What can hang from each mark
q_118: q_108
q_464: q_118 q_492 q_874
q_108: q_166 q_721
q_113: q_108 q_468 q_874
q_638: q_721
q_468: q_113
q_721: q_464
q_874: q_464

Each row was made from one small tree. The marks that hang from a mark follow it in brackets, in the order of their numbers. Every link used is in the known rows. Write each row's tree.
Known rows
q_464{q_874}: [-1.39 -1.23  0.87  1.13 -0.06 -1.10  0.37  0.25  2.06 -0.12 -0.50 -2.98
  1.23  0.09 -0.94 -1.37  1.78  0.46 -0.52 -0.47]
q_118{q_108}: [-0.52  0.72  0.68  1.74 -2.48 -2.30  1.31 -0.22  3.41  1.36 -0.26  0.22
  0.62  1.52 -1.77 -2.27  1.40  0.94 -1.54 -0.97]
q_638{q_721{q_464}}: [-1.52 -0.13  0.33  1.44 -0.08 -1.78  0.46 -0.82 -0.33  0.18 -1.23 -0.28
  1.39  0.15  0.31 -2.56  1.58  0.99 -0.06 -0.45]
q_638{q_721{q_464{q_118}}}: [-1.71 -0.11  0.63  1.39 -0.68 -1.82 -0.30 -0.86 -1.57 -1.01 -1.48  0.55
  0.92 -0.38 -0.54 -1.55  0.89  0.51  0.70 -1.17]
q_468{q_113}: [-1.69 -2.43  0.42  1.10 -2.06 -0.11  0.49  0.30  3.77  1.43 -0.47 -0.34
 -0.17 -0.94 -1.16 -1.95  2.30  1.28 -1.94  1.84]
q_113{q_108 q_874{q_464}}: [-1.07 -1.45 -0.83  0.42  0.93 -2.38  0.53  1.92  1.76 -0.31 -0.86 -2.42
  0.34 -0.62  0.87  1.76  0.79  0.86  2.26 -1.84]
q_721{q_464{q_118{q_108}}}: [-0.52  0.69  0.88  0.86 -2.13 -3.60  0.57 -1.37 -1.13  0.18  0.39  0.71
 -0.47  0.37 -2.29 -2.26  0.72  0.98 -0.43 -2.05]
q_108{q_166 q_721{q_464{q_874}}}: [-0.38  1.05  1.18  1.25  1.64 -2.13 -0.69 -0.46  0.08 -1.08  0.81 -4.13
 -0.37 -0.45 -1.15 -2.41  2.27  2.69 -0.84 -1.90]
q_468{q_113{q_108 q_874}}: [-1.62 -2.27 -1.50  0.67 -1.69 -0.02  0.94  0.65  1.94  0.89  0.11 -1.92
  0.00 -2.16  0.44 -1.01  1.80  1.78  1.18  0.63]
q_464{q_492 q_874}: [-1.46 -0.62  0.25  0.81  0.62 -0.91  0.24 -0.01  1.79 -0.23 -0.63  0.72
  1.67 -0.19 -0.68 -1.18  1.30  0.07  0.28 -0.28]
q_118{q_108{q_166}}: [-0.48  0.37  0.44  2.11 -2.36 -1.92  1.22 -0.33  3.94  0.56  1.12 -0.09
  0.13  0.96 -2.05 -2.81  2.20  1.40 -1.75 -1.72]
q_721{q_464{q_118{q_108} q_492 q_874}}: [-0.71  1.71  0.47  0.60  0.18 -3.10  0.36 -1.74 -2.68 -0.48  0.39  1.18
 -0.16 -0.12 -1.61 -2.14 -0.09  0.06  1.51 -2.00]
q_108{q_166 q_721{q_464}}: [ 0.03  0.30  1.04  1.21 -0.12 -2.30 -0.75 -0.15  1.47 -0.83  0.54 -0.93
 -0.54 -0.14 -1.51 -2.46  2.66  3.02 -1.73 -1.67]
q_118{q_108{q_166 q_721}}: [ 0.78  2.64  0.83  2.42 -1.91 -2.07  0.77  0.06  4.69  0.39  0.59 -0.78
 -0.78  1.14 -2.42 -1.94  1.84  2.61 -2.07 -2.25]
q_464{q_492}: [-1.28 -1.16  0.18  0.98 -1.12 -1.06  0.38  0.26  3.45 -0.26 -0.86  3.99
  1.59  0.08 -0.91 -1.43  1.63  0.37 -0.75 -0.03]
q_721{q_464{q_118 q_492 q_874}}: [-1.45 -0.56  0.59  0.04  0.96 -2.03 -0.73 -1.03 -2.68 -1.79 -0.16  1.32
  0.55 -1.11 -1.16 -1.44  0.50 -0.10  1.42 -1.25]
q_118{q_108{q_166 q_721{q_464}}}: [ 0.82  2.69  0.93  1.90 -0.98 -3.35  0.44 -0.91  1.32  0.30  1.14 -1.00
 -1.18  0.68 -2.13 -3.24  2.09  3.01 -1.84 -2.29]
q_464{q_118{q_108{q_721}} q_492 q_874}: [ 0.54  4.21  0.74  1.53 -0.36 -1.81  0.45 -0.37  1.24 -0.40 -0.78  0.65
 -0.44  0.50 -2.46 -0.11 -0.47  0.84  0.90 -2.34]
q_118{q_108{q_721{q_464}}}: [ 0.81  3.24  1.00  1.45 -1.04 -3.37  0.64 -0.83  0.77  1.24  0.02 -0.61
 -0.69  1.05 -1.98 -2.70  1.08  2.78 -1.30 -1.79]
q_113{q_468 q_874{q_464{q_118{q_108}}}}: [-1.42  0.81 -0.39 -0.46 -0.08 -2.19  0.41  0.61  2.86  0.21 -0.19 -1.22
 -0.71  1.18 -2.60  2.20 -1.76  1.14  2.58 -0.85]
q_468{q_113{q_874{q_464{q_118{q_108}}}}}: [-2.75 -0.09 -0.42  1.32 -0.18 -1.65  0.92  0.49  0.90  1.54  0.25 -1.88
 -1.54 -0.49 -2.30  2.01 -0.71  0.78  1.08  0.03]

Which tree is each row?
[-1.56 -2.44 -1.41  0.86  0.59 -1.00  0.22  1.63  2.57  0.13  0.86 -3.32
 -1.16 -2.10  0.45  0.68  1.72  1.60  1.49 -0.39] -> q_468{q_113{q_108{q_166} q_874{q_464}}}
[-1.93  0.49  0.72  1.37  1.09 -1.66 -0.29 -1.11 -2.96 -1.20 -1.17 -2.61
  0.73 -0.55 -0.20 -1.44  0.52  0.08  1.82 -1.39] -> q_638{q_721{q_464{q_118 q_874}}}
[ 2.57  0.78 -0.02 -0.14 -1.90 -0.81 -0.51  0.87  6.74 -1.07 -0.25 -1.26
 -1.30 -0.24 -0.36 -1.95  1.84  3.29  0.23 -1.68] -> q_113{q_108{q_166 q_721} q_468}
[-0.39 -1.44 -1.47 -1.02 -1.52 -0.32  0.39  0.88  3.97 -0.26 -0.45 -1.46
  0.74 -0.65  0.38 -0.69  0.61  2.12  2.62 -0.44] -> q_113{q_108 q_468 q_874}
[ 0.14  1.00  0.61  0.86 -0.12 -1.92 -1.42 -0.69  0.02 -2.33  0.21  3.36
 -0.83 -0.97 -2.09 -1.53  1.57  2.07 -0.28 -2.34] -> q_108{q_166 q_721{q_464{q_118 q_492}}}
[-3.25 -2.34 -0.57  0.84  1.10 -0.88  0.43  1.27  2.09  1.38 -0.32 -2.47
 -0.19 -0.74 -1.04  1.53  0.72  1.21  0.35  1.55] -> q_468{q_113{q_874{q_464}}}
[ 0.76  3.19  1.24  1.78 -2.58 -2.19  0.49  0.15  2.84  0.25 -0.71  0.37
 -0.88  0.79 -3.03 -0.33  0.54  1.65 -0.92 -2.41] -> q_464{q_118{q_108{q_721}}}
[-0.09  0.57 -0.87  1.32 -0.65 -1.03  0.06  1.48  2.99 -1.51  0.38 -2.44
  0.20 -1.20 -0.14 -0.21  2.29  3.10  0.94 -2.75] -> q_113{q_108{q_166 q_721} q_874}
[-0.29 -0.09 -1.25  1.32 -1.01  0.02  0.15  1.14  3.30  0.10  0.81 -2.90
 -1.13 -2.33 -0.13 -0.94  2.34  3.51  0.45 -0.71] -> q_468{q_113{q_108{q_166 q_721} q_874}}
[-0.32  1.02  1.22  0.99  1.02 -2.22 -1.28 -0.49 -1.20 -2.26  0.69 -3.34
 -1.00 -0.85 -2.03 -1.50  1.56  2.13 -0.05 -2.69] -> q_108{q_166 q_721{q_464{q_118 q_874}}}
[-1.38 -0.42  0.56  0.59 -0.05 -0.80 -0.35  0.00  0.60 -1.55 -0.77  1.49
  1.12 -0.70 -1.59 -0.21  0.71 -0.55  0.97 -1.07] -> q_464{q_118 q_492 q_874}
[-1.47 -0.59  0.29  0.24  1.48 -2.11 -0.12 -1.00 -1.41 -0.41  0.09  0.53
  0.94 -0.43 -0.34 -2.65  1.22  0.47  0.63 -0.38] -> q_721{q_464{q_492 q_874}}
[ 0.64  3.03  1.24  2.05 -0.28 -3.11 -0.09  0.82  3.40 -0.58 -0.18 -1.16
 -2.07  0.97 -3.11  1.21  0.52  1.52 -0.67 -3.19] -> q_874{q_464{q_118{q_108{q_166 q_721}}}}
[-0.19 -0.81 -1.91 -1.27  1.12 -1.27 -0.16  1.47  3.83 -0.53 -0.99  1.14
  0.39 -0.32  0.92  1.66 -0.75  1.19  3.94 -0.44] -> q_113{q_108 q_468 q_874{q_464{q_492}}}
[-1.41  0.34  0.02  1.13 -0.09 -1.52 -0.30 -1.28 -1.77 -1.30 -1.60  4.12
  1.22 -0.61 -0.26 -1.46  0.38  0.01  1.52 -0.97] -> q_638{q_721{q_464{q_118 q_492}}}
[-0.47  0.54  0.89  1.58 -0.78 -3.21  0.22  0.60  2.83 -0.53  0.54 -0.40
 -1.20  1.02 -2.72  0.54  0.79  0.13 -0.41 -2.68] -> q_874{q_464{q_118{q_108{q_166}}}}
[ 1.15  0.77  0.22  0.42  0.64 -1.58 -0.29 -0.24 -0.49  0.88 -0.29 -4.57
 -1.81 -2.32  0.50 -2.90  1.87  2.66  0.64 -0.47] -> q_468{q_113{q_108{q_721{q_464{q_874}}}}}
[ 1.35 -0.11 -0.08  1.31 -2.03 -0.25  0.02  0.86  4.87  0.27  0.19 -1.46
 -1.84 -2.05 -0.26 -2.16  2.83  2.94 -1.06 -0.78] -> q_468{q_113{q_108{q_166 q_721}}}
[-0.35 -1.74 -1.46 -0.64 -1.40 -0.20  0.09  1.01  4.43 -1.13  0.95 -2.07
  0.19 -1.00  0.19 -1.28  1.41  2.62  2.19 -1.03] -> q_113{q_108{q_166} q_468 q_874}
[ 0.17  0.83  0.45  1.02  0.38 -2.08 -0.85 -0.52  1.35 -1.16  0.33  2.71
 -0.27 -0.35 -1.18 -2.33  2.13  2.62 -1.08 -1.52] -> q_108{q_166 q_721{q_464{q_492}}}
[-1.89  0.33  0.57  1.54  1.67 -1.78  0.28 -0.96 -1.85 -0.10 -1.03 -3.41
  1.52 -0.04  0.59 -2.64  1.01  0.59  1.05 -0.61] -> q_638{q_721{q_464{q_874}}}
[-0.25 -1.71 -1.48 -0.69  0.67 -1.33 -0.11  1.72  4.45 -1.03  0.44 -2.83
 -0.60 -0.58  0.34  1.10  0.53  1.92  2.87 -1.26] -> q_113{q_108{q_166} q_468 q_874{q_464}}
[ 1.38 -1.84 -0.45 -0.56 -2.49 -0.56 -0.29  0.68  6.00 -0.91  0.32 -0.54
 -0.41 -0.48  0.03 -2.49  1.99  1.99  0.48 -1.02] -> q_113{q_108{q_166} q_468}
[-0.87  1.36  0.21  1.53 -0.69 -1.59  0.39 -0.83  1.06 -1.22  1.09  1.18
 -0.01 -0.07 -2.16 -1.30  0.57 -0.14  0.62 -2.52] -> q_464{q_118{q_108{q_166}} q_492 q_874}
[-0.63  0.29  0.74  1.20 -1.99 -3.36  0.20 -1.34 -0.40 -0.95  1.66  0.43
 -1.05  0.08 -2.60 -2.97  1.58  1.24 -0.76 -2.68] -> q_721{q_464{q_118{q_108{q_166}}}}
